Each row was made from one small tree. Brackets hold a mark, then the marks that hang from it, in alphabetical order. Every link used is in the known rows. Write each row's tree.
In the rows, 128 means zero.
Known rows:
[H [R [W A V] X]]: [165 196 144 149 147 115 113 123  85 152 172 163 102 114 109 129 207  92
 163 151 119]
[R H [W A U V] X]: [160 185 183 132 135 139  99 118  75 148 141 137  84 121  82 154 229 107
 175 162 128]
[W U]: [142 139 142 126 128 113 111 127 133 131 124 127 121 132 116 148 137 126
 133 128 119]
[F A]: [100 134 139 106 131 122 133 134 142 125 125 130 126 128 107 120 132 113
 111 136 144]
[F [A [W [V X]]] U]: [ 35 141 144  90 126 106 135 137  77 165 174 127 138 136 120 129 135 117
 105 124 252]
[H [R W]]: [148 163 123 147 128 152 127 129 120 141 167 143 120 113 109 122 167 124
 147 149 105]
[A [W U [V X]]]: [113 153 147 122 136 108 106 128  99 166 159 132 134 148 134 158 154 139
 138 131 190]
[X [R H]]: [ 95 142 138 118 119 152 121 125 135 128 132 124 122 116 120 115 186  99
 134 149 104]
[F [A W] U]: [ 56 133 137  87 113 135 143 138  84 139 151 104 126 122 103 120 129 115
 104 137 226]
[A [W U [V [X R]]]]: [ 95 160 140 124 135 111 100 128 113 166 171 147 143 145 141 144 187 111
 134 136 178]
[H [R [W U V] X]]: [159 205 156 148 144 131 103 124  95 158 174 161 108 115  91 147 208 102
 171 157 125]
[R H [W U V] X]: [145 181 180 127 132 167 106 122  78 152 145 136  96 116  72 153 218 121
 177 166 140]
[R H [W V]]: [119 167 153 144 127 171 124 127  98 143 146 142 114 125  84 142 184 133
 156 161 139]
[V [W U] X]: [124 113 148 132 134 105 105 124 127 151 158 152 133 126 174 144 149 131
 123 124 101]
[X [R H [W A U]]]: [143 160 154 128 117 149  99 122 117 133 143 129  98 118  93 134 231 100
 151 160  89]
[F A U]: [ 63 127 139  92 117 116 140 136 112 129 139 122 125 118 106 120 118 105
 100 122 180]
[W A U [V [X [R H]]]]: [108 162 158 119 132  82  89 119 124 153 148 144 115 137 138 146 211  88
 138 130 110]
[F [A [W [V [X R]]]] U]: [ 15 148 136  91 124 109 129 138  95 165 188 142 146 132 125 118 168  90
 100 129 241]
[X [R H [W U]]]: [123 156 154 127 115 179 106 126 124 136 148 131 110 115  86 134 219 112
 153 164 101]
[H [R [W U] X]]: [169 179 151 134 133 149 109 124  99 150 164 139 102 104  96 132 202 112
 168 155 102]

Which tree is each row?
[154 166 136 135 134 164 127 125  96 148 169 143 110  99 106 113 192 113
 163 154 114] : [H [R W X]]
[161 185 145 146 142  79  95 122 113 165 182 164 114 135 125 151 192 111
 148 132 107] : [H [R [W A U [V X]]]]
[153 156 152 140 140  93  99 124 103 160 162 158 116 145 118 157 176 129
 143 126 140] : [R [W A U [V X]]]
[180 208 157 148 145  99  96 121  90 152 170 161  96 119 101 147 218  89
 168 153 111] : [H [R [W A U V] X]]
[124 123 140 135 133  79  92 121 138 146 165 166 130 127 185 131 190  91
 116 127  77] : [V [W A U] [X R]]
[ 66 155 142 112 126 148 115 125 100 165 167 131 134 131 136 125 203 111
 142 150 180] : [A [W [V [X [R H]]]]]
[140 149 150 128 142  55  96 121 119 151 144 150 121 150 143 158 152 115
 130 110 134] : [W A U [V X]]
[ 48 162 143 100 122 117 137 139  80 146 158 126 132 133  99 136 135 107
 108 139 241] : [F [A [W V]] U]
[190 181 151 134 137 122 103 120  94 147 161 140  91 107 104 133 212  99
 165 150  89] : [H [R [W A U] X]]
[137 145 137 143 141 107 116 124 100 157 166 161 123 142 130 137 168 131
 138 126 146] : [R [W A [V X]]]
[ 65 168 149 102 135 105 105 135 132 162 168 147 141 146 119 136 189  97
 116 141 195] : [F [A [W U [V [X R]]]]]
[ 96 128 139 118 118 186 121 124 115 154 165 135 123 113 118 108 209 124
 145 147 119] : [V [X [R H W]]]
[120 140 137 141 138 140 123 128 108 161 166 162 134 136 120 136 156 143
 139 131 157] : [R [W [V X]]]
[144 151 162 124 117 176 113 126 109 138 137 117 101 118  80 147 187 139
 159 161 113] : [R H [W U]]
[127 174 146 135 131 112 109 131 100 149 146 131 127 146 110 163 155 128
 143 146 183] : [A [W U V]]
[120 145 149 128 139  84 103 125 125 157 147 150 133 146 135 157 143 128
 133 114 144] : [W U [V X]]
[155 146 162 118 126 172 121 119  73 140 135 118  85 105  95 117 212 117
 166 158 119] : [R H [W A] X]
[173 179 163 141 142 113  99 122  81 149 149 153  98 128  95 155 205 108
 161 146 139] : [R [W A U V] X]
